Every row comes from one small tree of marks. The marks that hang from a mark follow it in brackets, in alphabetical order. Every link used is in the known rows. Which tree was each row made from?
Known rows
zefab(sedu(zitu(pufetov)) tevim(todil)): [-32  27  30 -16 -81  48   9  38 -15 -41 -33  33 -53  22 -15  38 -53   6
 -15 -11 -24 -10 -30  62  26  -6   2 -53  11 -21  43  50   4  -1  -9 -25
  14 -38  18  24   9  47   7  -7 -19   7 -20  -7  17 -13]
zitu(misad(vimil) sedu): [  9 -28  19  -9 -12  12 -21  19 -21 -33   0 -42 -11  -5   7  31 -27  15
 -17   5 -51  -8   5  -8  32  38 -14 -15  26  -5  31  33 -12 -24  -8  -4
  30 -20  24  16   6 -17  11  22   0   1 -22   8 -27 -14]
nirive(pufetov(zitu)): [ 10  13  -9 -21  -7   5 -13  -9   8 -12  10  13  -1   6 -23  10  20  -9
 -20 -37  -1  -2  -9  21  -5   4   7   3  -6  -8 -20 -22  13   4 -10  20
  -5  19  23  -5   8  -2  -3 -15   6 -19 -10   6  16   3]
sedu(zefab(tevim(todil)) zitu(pufetov)): [-28   8  67  -6 -58   8  12  66 -15 -38 -18  23 -49  56  -4  13 -49  13
 -17 -23  -9 -15 -15  39  34  -8 -12 -58  -5 -20  22  52  18  13 -15 -10
  -2 -37  23  18  -6  13   3 -22  -8 -21 -10   2  21 -19]
zitu(misad(vimil) pufetov(nirive) sedu): [ 18  -6  15 -18 -21  28 -17  29 -15 -34  10 -61 -21 -25  15  40 -33  13
 -18  13 -59   0 -19  23  23  22 -22 -32  37   5  25  25   4  21  -9   5
  42 -17  23  24  10 -16 -13  24   8 -11 -38  10 -39 -17]
pufetov(nirive zitu(misad(vimil) sedu(zefab))): [ -3  -6  67 -24 -13  -8 -20  16 -17 -42   8 -50 -24  24  -7  26 -50  45
 -12 -32 -32  -1  -6  11  21  53   2   6   7 -25  19  -6  41  -9 -14  15
  22 -12  40  28   3 -34 -19   8   4 -30 -35  20  -6 -22]
todil(tevim): [  0   8  12   1 -18  12  25   2  -4 -10  13 -13  -2 -12  12  16   2 -13
  -5 -16   9  11  -6  10   5  -3  -8   0  -2 -24  19  14 -25 -11  -6  -8
   1   2   2  -3   0 -11   6 -18   5   4  26  -8  -6   8]
pufetov(nirive zitu(misad)): [ 23 -15  26 -23   2  -5   2   5   9 -19  -6 -32  16  16  -5  26  -2  26
  -8 -19  -2  -4 -18  20  -6  37  -6  17  -2  -1   5 -32  19  17   7  15
   2   0  31  23   4 -22 -42   5  -2 -15 -29  -7   6   3]
zitu(misad(vimil) pufetov sedu): [ 20 -16  16 -16 -26  30 -32  38 -17 -29  -5 -43 -25 -18  16  32 -25   0
 -21   5 -66 -11 -18   4  45  26 -26 -41  31   0  41  37 -17   1 -10   4
  38 -21  30  20   5 -13  15  16  10  -2 -28  15 -42 -19]
sedu(zefab zitu(misad)): [ -4 -23  73  -5   7 -48 -22  21  -3 -30 -27 -21 -13  49   8  -1 -36  24
  -6 -38  -4 -16   8  15  33  36 -15 -46  -9 -18  12   0  32  -5   7  23
 -19 -30  31  13  -7 -27 -18 -23  -4 -15 -11  15  14  -4]
zitu(misad pufetov(nirive)): [ 29 -12   3 -14  -6   6  -3  24   3 -20  -1 -50   1   0  18  26 -11   4
  -4   9 -24  -3 -21  28  11   6 -21 -33  15  19   8  -2  -2  46   6  16
  13 -15   5  18   0 -23 -28   6   2 -17 -33  -3 -20 -10]
vimil(misad): [ 20 -30  26   1  -2 -14   1   0   4  -1  -3  -6  16   7  -4 -10  -5  -4
 -13   1  -6   8   6  10 -22  -3  -2  -6  10   4   9  -9   7 -20 -17  -4
  16 -14   9  -7  16   0  -4  -8  -3  -2 -30   3 -14   1]
tevim(todil): [ -7 -10  12   4 -20  18  32  15  -8 -10   1   8  -1  17  -2   1  -4  10
 -11   3 -15  -7   2  -2   4   5   0   6   2   2  10  26  21 -15   1 -13
 -13  -5 -12   2  -6   9  -5  17  -2  -8 -12 -16  18 -13]
zefab(sedu(zitu) tevim(todil)): [-42  16  32  -7 -59  38  17  16 -14 -38 -36  30 -46  30 -23  38 -53  17
  -8 -18  -3  -4  -9  56  13   6  12 -24   7 -25  33  55  10 -22 -10 -24
   3 -33   5  20   6  42   0   0 -23   5 -17 -23  33 -12]
pufetov(nirive zitu): [  1  17   4 -19  -2   0   7  -8   7   1   3   3   0   3 -19   9   5  21
  -5 -19  11   3 -18  14 -23  12  10  34 -12  -5  -8 -38  25  16   4   7
  -2  17  23   7   5 -12 -34  -3   0 -15  -9   0  14   1]
misad(vimil): [ -4 -13  12  -4 -18  16 -16   9 -14  -9   2   1  -9 -10 -10  10   6   8
  -4  13 -17  -1   9  -4  -5   6   5  -3   7   2  -6  14  -4 -12  -9  -9
  20  18  15  11   4   6  17  -2  12  -4   0  -6 -12 -13]
pufetov(zitu): [  3   5   7 -15  -8   4  -5   0   7  -2  -7  20  -3   4 -17   1   6   9
 -10 -23   0  -3 -18  -5  -2  14   3  25 -12 -17   8 -27  10  -7  -2   0
  -3  11  31   9   5  -1  -6 -12   2  -8   2   1  12   3]
pufetov(nirive zitu(misad sedu(zefab))): [  5  12  50 -18   4 -24  -6   6  -3 -40   0 -52 -17  32   5  26 -59  36
  -8 -44 -17   4 -17  17  29  49  -5   5   4 -28  21 -20  30   5   0  21
   2 -31  33  18  -4 -46 -37   7   1 -28 -34  28  12  -7]
pufetov(nirive zitu(misad sedu)): [ 20   7  23 -18  -3  10   5  -5   0 -32  -5 -49   0   6  -6  36 -31  29
 -16 -29 -22  -2 -23  21  10  41  -6  22  12 -17  28 -20  24   3   4   8
  11 -19  27  18   6 -24 -38  20  -5 -16 -37   7   0   0]
sedu(zefab(tevim(todil)) zitu(pufetov(nirive))): [-33  12  68 -10 -58   8  22  56 -12 -38  -6   2 -52  54  -8  18 -55  30
 -13 -17   2 -11 -18  59  18  -9  -3 -53  -5 -12   5  33  36  38 -11  -4
  -1 -32  12  19  -3   9 -21 -16 -13 -34 -22  -7  19 -23]
sedu(zitu(pufetov(nirive))): [ -1  17  15  -8 -16   5  -2  23  -1 -14  -9  -9 -24 -14  -2  10  -3  19
 -19 -12  -4  -6 -24  45  -7 -11 -11 -36   5   6   1 -12  31  34  10  15
  -1   6  24  13   8   4 -30 -13  -4 -14 -16   1   1   2]

Write each row's tree
[ -7   0  70 -22 -47  10  15  44  -8 -55 -10 -16 -31  65  -2  36 -79  27
 -16 -38 -25 -13 -18  14  55  49  -6  -2   2 -33  55  43   6 -17 -21 -15
  10 -60  33  20  -9 -11  -8  19  -7 -23 -26   7  19 -15]	pufetov(zitu(misad sedu(zefab(tevim(todil)))))
[ 11 -33  40 -15 -31  18 -34  53 -12 -31 -27 -15 -22   1   5  24   1  14
 -25  -9 -43 -28  -8  16  29  26 -31 -61  14   3  24  17   8   5   2  12
  21  -4  56  32   8  -3   1 -20   9  -7 -13   4 -28 -17]	sedu(zitu(misad(vimil) pufetov))
[ -2  12  22 -19 -17  12 -15  13  -8 -43 -36 -28 -24  -7   6  38 -46  20
 -11 -16 -30  -7 -27  67  16  20  -8 -50  24  -3  25  -3  26  24  13  16
   5 -27  27  27  10   3 -33  -7 -16   3 -37  -2  -1  -7]	zefab(sedu(zitu(misad pufetov(nirive))))
[ 10   9  39 -16   4 -17 -13  26  -8 -39   8 -67 -29  18  26  24 -64  16
  -9 -13 -34   5 -19  34  45  16 -21 -44  23  -4  23  11  14  35   1  23
  15 -44  14  14  -4 -40 -26  10   0 -24 -36  23 -17 -14]	zitu(misad pufetov(nirive) sedu(zefab))
[ 25  11   4 -23  -1   7 -19  -4   3 -39   5 -32   5  15  -2  37 -17   0
 -35 -44 -31  -9 -15  20  29  33  -8  -5  15 -13  16  -4   5  -9  -9  17
   8 -22  37   7   5 -17 -16   5   2 -18 -27  10  -1   5]	nirive(pufetov(zitu(misad sedu)))
[-20 -27  92  -5 -49 -14  17  54 -15 -56 -31  -8 -29  80   3  20 -58  27
  -6 -25  -2 -25   5  28  40  29 -13 -45   0 -19  27  50  23  -9  -5  -7
  -7 -55  18  22 -10  -2  -5 -10 -12 -18 -19 -11  32 -21]	sedu(zefab(tevim(todil)) zitu(misad))
[ 16 -29  33 -26 -16  14 -10   7  -4 -24  -9 -31   8   4 -18  32   2  32
 -14  -8 -23  -4  -5  15  -9  48   4  16   0   2   3 -20  18  -2  -3  11
  21  18  38  28  10 -18 -21   4  13 -22 -31  -9  -7 -16]	pufetov(nirive zitu(misad(vimil)))
[ -1 -22  77 -17 -24 -17 -29  44 -23 -44 -11 -40 -42  23   6  15 -29  35
 -20 -20 -22 -14  -1  36  26  22 -16 -66   9  -1   0   3  36  25  -1  27
  12  -6  49  36   2 -28 -17 -23   8 -31 -30  11 -13 -26]	sedu(zefab zitu(misad(vimil) pufetov(nirive)))
[ -8  -1  49  -8 -15 -17 -12  29  -6 -49  -4 -43 -32  50  14  29 -79   1
   5 -14 -14  -1 -10  22  56  23 -13 -36  16 -31  34  46 -19   0 -22   0
  29 -66   9  13  -5 -16   1   5 -10 -11 -18  19 -10 -10]	zitu(misad sedu(zefab(tevim)))
[ 22  -9  32 -11 -11   0 -11  30  -4 -23 -26 -37  -9   7   7  23  -7  21
 -15 -13 -19 -17 -19  43  11  10 -29 -51  11   5  11  -6  21  36  13  24
  -1 -14  27  23   2 -13 -36 -13  -8 -14 -31  -6  -5  -3]	sedu(zitu(misad pufetov(nirive)))
[-40  -2  79   1 -49  -7  17  44 -12 -37 -16  23 -40  70  -9   2 -49  25
 -11 -24   8 -13   6  32  23   9   1 -33  -9 -28  13  44  30  -9 -14 -14
 -11 -33  18  15  -9  15  -1 -15 -15 -19 -12  -5  34 -19]	sedu(zefab(tevim(todil)) zitu)
[  9   2  34 -11  -7 -20 -26  39 -11 -36  -3 -50 -32  19  31  16 -56   0
 -15 -18 -43  -3 -21  10  66  26 -24 -50  18 -13  36  24   5  18  -5  16
  14 -47  23  11 -11 -27  -5   6   7 -13 -19  36 -18 -10]	zitu(misad pufetov sedu(zefab))
[ -4 -29  73 -19 -26 -14 -42  57 -17 -39 -19 -22 -39  26   9  11 -21  18
 -27 -27 -34 -23   0  14  44  25 -23 -72   6  -4  14  21  19   6  -6  18
  13 -16  55  31  -2 -16   7 -29  11 -20 -16  21 -16 -23]	sedu(zefab zitu(misad(vimil) pufetov))
[ 17  -9  16 -29 -14  29 -34   6  -9 -45   8 -29  -8   5 -17  40  -8   4
 -40 -35 -51  -6  -6  17  27  39   1  -9  20 -12  12  12   6 -20 -19  15
  28   0  43  12   8 -17   3   3  12 -19 -26  11 -12 -11]	nirive(pufetov(zitu(misad(vimil) sedu)))
[ 14 -27  40 -17 -28  14 -24  42 -13 -29 -16 -34 -22  -4  -1  27  -3  28
 -23   0 -34 -19  -5  35   9  17 -16 -54  16   9  11   5  22  17   5  18
  22   5  36  37  12  -7 -20 -10   2 -14 -34   0 -27 -15]	sedu(zitu(misad(vimil) pufetov(nirive)))
[ 22 -24  14 -21 -17  20 -13  33  -8 -26   1 -46 -10 -13   9  27 -10  12
  -9  16 -36  -5  -7  22   6  13 -16 -36  23  22   7  16   0  25  -4  10
  30   5  21  27   8 -19 -10   5  14 -18 -29  -2 -39 -22]	zitu(misad(vimil) pufetov(nirive))
[-19  31  11 -11 -28  24 -27  16  -5 -26 -33  20 -39 -17  -4  20 -28   3
 -18 -25 -21  -7 -28  47  25  -3   2 -50   7 -11  25   4  17   7   8   6
  -4 -16  33  16   9  24  -3 -20 -15  10 -14  17  10  -3]	zefab(sedu(zitu(pufetov)))
[-35  34  32 -15 -71  46  24  26 -15 -43 -25   9 -54  15 -18  48 -58  20
 -10  -7 -11  -6 -28  83   2 -11   8 -43  15 -11  25  42  17  18  -5 -18
  12 -30  15  29  10  37 -17   7 -25  -7 -31 -22  20 -15]	zefab(sedu(zitu(pufetov(nirive))) tevim(todil))
[ -1  37   5 -12  -9  13   5  -7   3 -12  10 -12  -9  -6 -14  22 -19  25
 -15 -22 -10   5 -27  18  -8  17   3  35   1 -19  15 -24  29   2  -1  10
   8   1  24   8  10 -12 -36  17  -7 -15 -24   5   9   5]	pufetov(nirive zitu(sedu))
[  4  38 -14 -19  -8  13 -15 -12   6 -23   9  -2 -12  -1 -20  23   0  -8
 -33 -41 -18   6 -19  28  10   4  12   5  10 -18   1  -7  15 -13 -13  14
   5   1  31  -7   6  -7  -6  -3   4  -9 -14  10   9   3]	nirive(pufetov(zitu(sedu)))
[ 29 -11  17 -26   1   2 -18  -4   9 -28  -4 -15  12  21  -9  22  11  -6
 -25 -44 -16  -8  -9  17   9  29  -1  -8   7  -1  -6 -17   8   5  -7  19
   1   4  32   5   3 -20 -11  -9  10 -18 -18   1   9  -3]	nirive(pufetov(zitu(misad)))
[ -8  35  25  -9  -6 -11 -10  21  -5 -23  16 -35 -36   0  16  16 -50  13
 -14 -15 -24  16 -21  29  26  -6  -6 -30  17  -8  12   5  23  32  -5  21
  10 -26  12   7  -2 -23 -19  10   1 -21 -23  28  -7 -12]	zitu(pufetov(nirive) sedu(zefab))
[  4  -9  43  -5   8 -35 -21  12  -8 -32  -3 -47 -15  33  21  13 -61  15
  -8 -23 -22   0   1   3  53  34 -13 -21  15 -21  28  22   3  -6  -4  13
   2 -47   6   7 -10 -28  -6  12  -4  -7 -19  26  -2  -8]	zitu(misad sedu(zefab))
[  5  -6  66 -15  -6 -25 -13  37  -3 -36 -15 -41 -26  33  17  14 -37  27
 -14 -33 -10 -10 -10  40  34  20 -20 -61   6  -3   7  -7  34  39  10  31
 -11 -22  27  23  -3 -30 -36 -19  -1 -28 -35  15   1 -10]	sedu(zefab zitu(misad pufetov(nirive)))
[-27  -5  51  -2 -37   1  27  35 -13 -30   6   6 -28  60  -2  10 -51  11
   4  -7   2  -2   7  15  25   0  10 -14  -5 -17  11  52   0   0 -20 -18
   0 -37  -6   8 -12   7   9   7  -4 -18  -2  -5  16 -20]	sedu(zefab(tevim(todil)))
[ -7  -9  38 -25 -35  29 -32  20 -21 -46 -34 -31 -39 -14  -8  49 -34  23
 -21  -5 -46  -6 -13  59  12  23  -5 -52  25   3  21   9  23   9   5   8
  27 -11  41  37  15   6 -18  -7  -7  -3 -45  -3 -20 -20]	zefab(sedu(zitu(misad(vimil) pufetov(nirive))))
[ 20   0  22 -19  -9   6  -9   7   1 -21 -11 -24   4  11  -3  32 -26  13
 -17 -31 -36  -9 -19   1  34  48 -13  15   3 -24  46  -2   7 -16   1   4
   9 -31  37  15   4 -20 -18   9  -2  -4 -18  16   2   7]	pufetov(zitu(misad sedu))
